Every row comes from one small tree of marks. The marks that hang from a mark follow it in brackets, in the order of their numbers. Every link used is in the known rows. Which tree was each row made from?
Known rows
z289{z226{z827} z654 z735}: | -.03 | -.07 | -.18 |  .00 | -.01 |  .18 |  .11 | -.25 |  .21 |  .04 | -.29 | -.19 | -.03 |  .32 |  .17 |  .12 |  .03 | -.04 | -.14 | -.13 |
z896{z226{z289}}: | -.01 | -.02 |  .13 | -.24 |  .02 | -.05 | -.05 | -.21 |  .10 |  .06 | -.03 | -.03 |  .02 |  .05 | -.37 | -.07 |  .07 | -.01 | -.14 |  .07 |
z226{z289{z735} z421 z827}: | -.12 | -.11 |  .22 | -.17 | -.05 | -.02 | -.10 | -.55 |  .09 | -.04 | -.32 | -.13 |  .30 |  .31 |  .01 |  .01 |  .04 |  .00 | -.04 |  .03 |
z226{z289{z654 z735} z421 z827}: | -.12 | -.12 | -.08 | -.26 | -.06 |  .13 | -.04 | -.58 |  .13 |  .00 | -.35 | -.18 |  .26 |  .34 | -.01 |  .05 |  .06 |  .00 | -.06 |  .19 |
z226{z289{z735} z421}: | -.06 | -.10 |  .21 | -.24 | -.03 |  .03 | -.08 | -.22 |  .02 |  .01 | -.35 | -.13 |  .34 |  .05 |  .03 | -.04 |  .06 | -.01 | -.02 |  .08 |
z735{z289{z654} z827{z226{z421}}}: | -.05 | -.23 | -.18 | -.22 | -.14 |  .12 |  .43 | -.15 | -.17 |  .06 | -.19 | -.03 |  .33 |  .20 |  .45 |  .00 |  .12 | -.03 |  .07 |  .27 |
z735{z289 z827{z226}}: | -.01 | -.25 |  .08 | -.17 | -.06 |  .01 |  .39 | -.03 | -.18 |  .05 | -.14 |  .02 |  .04 |  .10 |  .45 |  .01 |  .10 | -.01 |  .06 |  .08 |
z896{z226{z421 z827{z735}}}: | -.10 |  .38 |  .16 |  .12 | -.14 | -.10 |  .01 | -.40 |  .03 | -.07 |  .17 |  .12 |  .31 |  .28 | -.39 | -.15 | -.02 |  .04 | -.21 |  .05 |
z226{z289 z421 z827}: | -.16 | -.04 |  .08 | -.19 | -.06 | -.08 | -.06 | -.66 |  .06 | -.06 | -.03 | -.01 |  .27 |  .36 | -.02 | -.07 |  .00 |  .03 |  .11 | -.01 |
z827{z735}: |  .01 |  .33 |  .01 | -.04 | -.02 |  .01 |  .00 |  .02 | -.06 | -.01 |  .12 |  .10 |  .02 | -.07 |  .01 | -.15 | -.01 |  .09 | -.04 |  .02 |
z827{z226{z289 z421} z735}: | -.07 |  .03 |  .06 | -.32 | -.10 | -.08 |  .00 | -.31 | -.24 | -.01 |  .09 |  .14 |  .32 |  .05 |  .29 | -.25 |  .01 |  .13 |  .05 |  .12 |
z735{z827{z226{z289{z654}}}}: | -.03 | -.06 | -.23 | -.32 |  .01 |  .13 |  .18 | -.27 | -.11 |  .05 | -.24 | -.07 | -.05 |  .14 |  .36 |  .03 |  .13 |  .03 |  .01 |  .22 |
z896{z226{z289{z654 z735}}}: |  .05 | -.09 | -.04 | -.32 |  .02 |  .15 | -.02 | -.12 |  .16 |  .11 | -.34 | -.18 |  .02 |  .04 | -.34 |  .06 |  .13 | -.06 | -.32 |  .27 |
z827{z226}: |  .00 | -.26 | -.01 | -.01 | -.03 | -.04 |  .07 | -.01 | -.18 |  .02 |  .04 |  .07 |  .00 |  .04 |  .25 |  .01 | -.01 |  .02 |  .00 |  .06 |
z654{z289{z226{z421} z735}}: | -.08 |  .08 |  .11 | -.07 | -.17 |  .02 |  .13 | -.02 |  .04 |  .06 | -.61 | -.11 |  .41 |  .03 |  .26 | -.06 |  .08 | -.05 | -.04 | -.27 |
z421{z226{z289 z827}}: | -.15 | -.15 |  .17 | -.25 |  .00 | -.10 |  .02 | -.78 | -.05 | -.04 |  .00 | -.03 | -.05 |  .31 |  .21 | -.04 | -.13 |  .01 |  .00 | -.05 |
z289{z226{z421 z827} z654 z735}: | -.09 | -.03 | -.14 |  .03 | -.10 |  .16 |  .10 | -.37 |  .18 |  .01 | -.29 | -.19 |  .30 |  .38 |  .18 |  .09 |  .03 | -.05 | -.10 | -.09 |
z421{z226}: | -.06 | -.08 |  .13 | -.04 | -.03 | -.03 |  .08 | -.24 | -.16 | -.01 |  .02 | -.01 |  .00 |  .01 |  .24 | -.03 | -.13 | -.02 | -.04 | -.04 |
z896{z226{z289 z421}}: | -.08 |  .02 |  .15 | -.20 | -.05 | -.08 | -.03 | -.31 |  .07 |  .01 | -.03 | -.01 |  .33 |  .12 | -.35 | -.11 |  .07 | -.03 | -.09 |  .10 |
z226{z289{z654} z421 z827}: | -.15 | -.06 | -.22 | -.27 | -.06 |  .07 | -.01 | -.66 |  .09 | -.02 | -.07 | -.07 |  .23 |  .37 | -.04 | -.04 |  .03 |  .01 |  .06 |  .15 |
z735{z289 z827{z226{z421}}}: | -.06 | -.22 |  .15 | -.14 | -.13 | -.01 |  .37 | -.14 | -.20 |  .04 | -.15 |  .02 |  .36 |  .16 |  .47 | -.05 |  .11 | -.01 |  .10 |  .11 |
z735{z289{z226{z421} z654} z827}: | -.06 |  .07 | -.16 | -.19 | -.12 |  .18 |  .43 | -.17 |  .11 |  .09 | -.22 | -.15 |  .34 |  .22 |  .39 | -.05 |  .17 | -.06 |  .11 | -.04 |
z827{z226{z421} z735}: | -.04 |  .09 |  .06 | -.03 | -.12 | -.07 |  .06 | -.09 | -.26 | -.03 |  .15 |  .18 |  .34 |  .02 |  .29 | -.21 | -.03 |  .10 | -.02 |  .10 |
z896{z226{z827}}: | -.05 |  .02 |  .10 |  .13 | -.03 | -.07 |  .01 | -.32 |  .12 | -.03 |  .06 |  .02 | -.02 |  .29 | -.42 |  .04 | -.01 | -.04 | -.21 |  .00 |

Which tree is each row?
| -.06 |  .23 |  .36 | -.11 | -.03 |  .01 |  .06 | -.24 |  .12 |  .00 | -.52 | -.17 |  .37 |  .11 | -.22 |  .03 |  .15 | -.06 | -.23 |  .13 | => z896{z226{z289{z735{z827}} z421}}
|  .03 | -.23 | -.28 | -.30 | -.07 |  .18 |  .31 | -.02 |  .12 |  .14 | -.03 | -.11 |  .02 |  .12 |  .29 | -.06 |  .11 | -.05 |  .06 | -.06 | => z735{z289{z226 z654}}
| -.14 | -.15 | -.14 | -.35 | -.02 |  .06 |  .07 | -.80 | -.02 |  .00 | -.03 | -.08 | -.08 |  .35 |  .19 | -.01 | -.08 |  .00 | -.03 |  .10 | => z421{z226{z289{z654} z827}}
| -.11 | -.02 |  .17 |  .12 | -.10 |  .02 |  .07 | -.35 |  .15 | -.03 | -.27 | -.15 |  .33 |  .35 |  .19 |  .04 |  .00 | -.04 | -.06 | -.26 | => z289{z226{z421 z827} z735}
| -.10 | -.28 |  .06 | -.28 | -.06 | -.08 |  .01 | -.32 | -.18 |  .00 | -.03 |  .04 |  .30 |  .12 |  .26 | -.10 |  .03 |  .04 |  .10 |  .09 | => z827{z226{z289 z421}}
| -.02 |  .12 | -.21 | -.30 | -.14 |  .16 |  .31 | -.12 |  .04 |  .10 |  .08 |  .00 |  .36 |  .10 |  .31 | -.26 |  .09 |  .03 |  .07 |  .00 | => z827{z735{z289{z226{z421} z654}}}
| -.15 |  .04 |  .03 |  .11 | -.10 | -.06 |  .08 | -.45 |  .12 | -.05 |  .02 | -.03 |  .29 |  .40 |  .16 | -.04 | -.02 | -.01 |  .05 | -.29 | => z289{z226{z421 z827}}
| -.07 |  .00 | -.32 |  .00 | -.03 |  .11 |  .13 | -.37 |  .18 |  .02 |  .01 | -.09 | -.05 |  .36 |  .15 |  .04 |  .02 | -.01 | -.02 | -.16 | => z289{z226{z827} z654}
| -.05 | -.03 |  .22 |  .10 | -.08 |  .03 |  .16 | -.04 | -.17 | -.04 | -.44 | -.07 |  .35 |  .10 |  .40 |  .10 |  .07 | -.02 | -.09 |  .11 | => z289{z735{z827{z226{z421}}}}
| -.12 |  .35 | -.27 | -.01 | -.13 |  .10 |  .13 | -.45 |  .10 | -.01 |  .12 |  .02 |  .27 |  .35 |  .16 | -.14 |  .01 |  .06 | -.03 | -.09 | => z289{z226{z421 z827{z735}} z654}
| -.04 | -.37 | -.12 | -.36 | -.06 |  .12 |  .03 | -.25 | -.12 |  .06 | -.35 | -.11 |  .30 |  .11 |  .31 |  .01 |  .07 |  .02 | -.07 |  .30 | => z827{z226{z289{z654 z735} z421}}
| -.07 |  .17 | -.03 | -.26 | -.03 |  .19 |  .08 | -.28 |  .08 |  .01 | -.59 | -.23 |  .32 |  .11 |  .13 |  .08 |  .15 | -.02 | -.05 |  .24 | => z226{z289{z654 z735{z827}} z421}
|  .02 |  .19 | -.10 |  .00 |  .01 |  .24 |  .14 |  .06 |  .07 |  .02 | -.52 | -.20 |  .01 |  .02 |  .11 |  .19 |  .10 | -.06 | -.17 |  .19 | => z289{z654 z735{z827}}
| -.14 |  .28 |  .10 | -.23 | -.07 | -.07 | -.06 | -.63 |  .00 | -.06 |  .10 |  .08 |  .28 |  .28 | -.02 | -.22 |  .00 |  .12 |  .06 |  .01 | => z226{z289 z421 z827{z735}}
| -.13 |  .03 | -.27 |  .03 | -.11 |  .09 |  .14 | -.47 |  .15 | -.01 | -.01 | -.09 |  .26 |  .41 |  .14 |  .00 |  .02 | -.02 |  .02 | -.14 | => z289{z226{z421 z827} z654}
| -.12 | -.02 |  .11 | -.20 | -.06 | -.05 |  .12 | -.37 | -.17 | -.02 | -.21 |  .00 |  .30 |  .15 |  .38 | -.05 |  .08 |  .04 |  .08 |  .10 | => z735{z827{z226{z289 z421}}}
| -.06 |  .24 | -.25 | -.36 | -.02 |  .10 | -.02 | -.54 |  .05 |  .00 |  .07 |  .03 | -.06 |  .26 | -.03 | -.14 |  .03 |  .12 | -.02 |  .14 | => z226{z289{z654} z827{z735}}
| -.09 | -.03 |  .20 | -.23 | -.11 | -.04 |  .25 | -.54 | -.14 |  .00 |  .19 |  .09 |  .02 |  .24 |  .32 | -.20 | -.11 |  .05 | -.03 | -.02 | => z421{z226{z827{z735{z289}}}}
| -.05 |  .14 |  .08 | -.23 | -.14 |  .01 |  .26 | -.10 |  .00 |  .07 |  .12 |  .05 |  .39 |  .07 |  .33 | -.29 |  .07 |  .04 |  .11 | -.17 | => z827{z735{z289{z226{z421}}}}
| -.06 |  .27 |  .22 |  .12 | -.06 |  .08 |  .18 | -.04 |  .12 | -.01 | -.50 | -.20 |  .36 |  .12 |  .33 |  .07 |  .10 | -.06 | -.06 | -.21 | => z289{z226{z421} z735{z827}}
| -.01 | -.17 | -.21 | -.35 | -.17 |  .10 |  .29 | -.10 | -.24 |  .08 |  .13 |  .12 |  .34 |  .08 |  .37 | -.22 |  .06 |  .07 |  .04 |  .32 | => z827{z226{z421} z735{z289{z654}}}
| -.03 | -.10 | -.10 | -.33 | -.03 |  .17 | -.04 | -.24 |  .05 |  .04 | -.39 | -.18 |  .32 |  .08 |  .04 |  .00 |  .09 | -.02 | -.05 |  .23 | => z226{z289{z654 z735} z421}
| -.10 |  .03 |  .07 | -.02 | -.11 |  .03 |  .13 | -.23 |  .12 |  .04 | -.56 | -.12 |  .06 |  .26 |  .21 |  .02 |  .06 | -.03 | -.10 | -.35 | => z654{z289{z226{z827} z735}}
| -.08 | -.03 | -.23 | -.35 | -.05 |  .11 | -.02 | -.35 |  .03 |  .03 | -.10 | -.09 |  .28 |  .13 |  .02 | -.07 |  .07 |  .02 |  .08 |  .21 | => z226{z289{z654} z421}
| -.04 | -.03 | -.08 |  .02 | -.09 |  .16 |  .21 | -.06 | -.14 |  .01 | -.49 | -.13 |  .32 |  .12 |  .39 |  .14 |  .09 | -.03 | -.12 |  .28 | => z289{z654 z735{z827{z226{z421}}}}
| -.12 |  .23 |  .16 |  .00 | -.06 | -.07 |  .08 | -.54 | -.15 | -.07 |  .18 |  .10 | -.01 |  .21 |  .21 | -.14 | -.18 |  .08 | -.10 | -.05 | => z421{z226{z827{z735}}}
|  .02 |  .23 | -.14 |  .01 |  .00 |  .24 |  .23 |  .03 |  .17 |  .06 | -.52 | -.25 |  .03 |  .09 |  .32 |  .15 |  .13 | -.06 | -.14 | -.08 | => z289{z226 z654 z735{z827}}
| -.03 | -.05 |  .10 |  .09 | -.02 |  .04 |  .06 | -.24 |  .18 |  .00 | -.25 | -.15 |  .00 |  .29 |  .20 |  .08 |  .01 | -.03 | -.13 | -.29 | => z289{z226{z827} z735}
|  .05 |  .05 | -.25 | -.35 | -.07 |  .17 |  .21 |  .01 | -.03 |  .11 |  .09 |  .04 |  .03 | -.02 |  .10 | -.17 |  .07 |  .05 |  .00 |  .23 | => z827{z735{z289{z654}}}
| -.11 |  .05 |  .15 |  .17 | -.12 | -.10 |  .02 | -.42 |  .10 | -.05 |  .06 |  .02 |  .29 |  .35 | -.40 | -.01 | -.01 | -.04 | -.17 |  .04 | => z896{z226{z421 z827}}
|  .04 | -.19 |  .03 | -.30 | -.09 | -.01 |  .24 |  .02 | -.24 |  .08 |  .18 |  .15 |  .05 | -.01 |  .37 | -.20 |  .04 |  .10 |  .01 |  .12 | => z827{z226 z735{z289}}
|  .00 |  .06 |  .06 | -.09 | -.10 |  .05 |  .13 |  .10 |  .04 |  .10 | -.59 | -.12 |  .11 | -.02 |  .26 | -.02 |  .08 | -.04 | -.08 | -.30 | => z654{z289{z226 z735}}
| -.12 |  .16 | -.02 | -.08 | -.17 | -.04 |  .15 | -.12 |  .00 |  .05 | -.32 | -.01 |  .38 |  .08 |  .24 | -.14 |  .06 | -.02 |  .07 | -.30 | => z654{z289{z226{z421}}}
| -.15 |  .00 |  .18 | -.13 | -.08 | -.11 | -.04 | -.65 |  .12 | -.03 | -.01 | -.01 |  .29 |  .39 | -.39 | -.08 |  .04 | -.02 | -.11 |  .04 | => z896{z226{z289 z421 z827}}
| -.03 |  .28 |  .15 | -.03 | -.08 |  .08 |  .17 |  .08 | -.03 |  .03 | -.79 | -.11 |  .09 | -.04 |  .15 |  .09 |  .12 | -.03 | -.12 | -.04 | => z654{z289{z735{z827}}}
| -.04 |  .27 | -.17 | -.29 | -.03 |  .06 |  .01 | -.54 |  .13 |  .03 |  .10 |  .03 | -.04 |  .29 | -.42 | -.13 |  .05 |  .06 | -.23 |  .20 | => z896{z226{z289{z654} z827{z735}}}
| -.06 | -.14 |  .18 | -.21 |  .03 |  .01 | -.09 | -.45 |  .12 | -.01 | -.30 | -.13 | -.02 |  .25 | -.01 |  .05 |  .04 |  .01 | -.07 | -.01 | => z226{z289{z735} z827}
| -.12 | -.21 |  .31 | -.24 |  .00 | -.02 |  .00 | -.67 | -.02 | -.02 | -.28 | -.13 | -.01 |  .26 |  .23 |  .03 | -.09 | -.01 | -.13 | -.03 | => z421{z226{z289{z735} z827}}
| -.03 |  .04 | -.24 | -.29 | -.09 |  .14 |  .21 | -.31 |  .02 |  .06 |  .13 |  .06 | -.02 |  .27 |  .06 | -.13 |  .05 |  .07 | -.01 |  .17 | => z226{z827{z735{z289{z654}}}}
| -.09 |  .04 |  .10 |  .08 | -.09 | -.04 |  .20 | -.14 | -.20 | -.04 | -.16 |  .03 |  .31 |  .12 |  .37 |  .02 |  .04 |  .01 |  .04 |  .07 | => z735{z827{z226{z421}}}
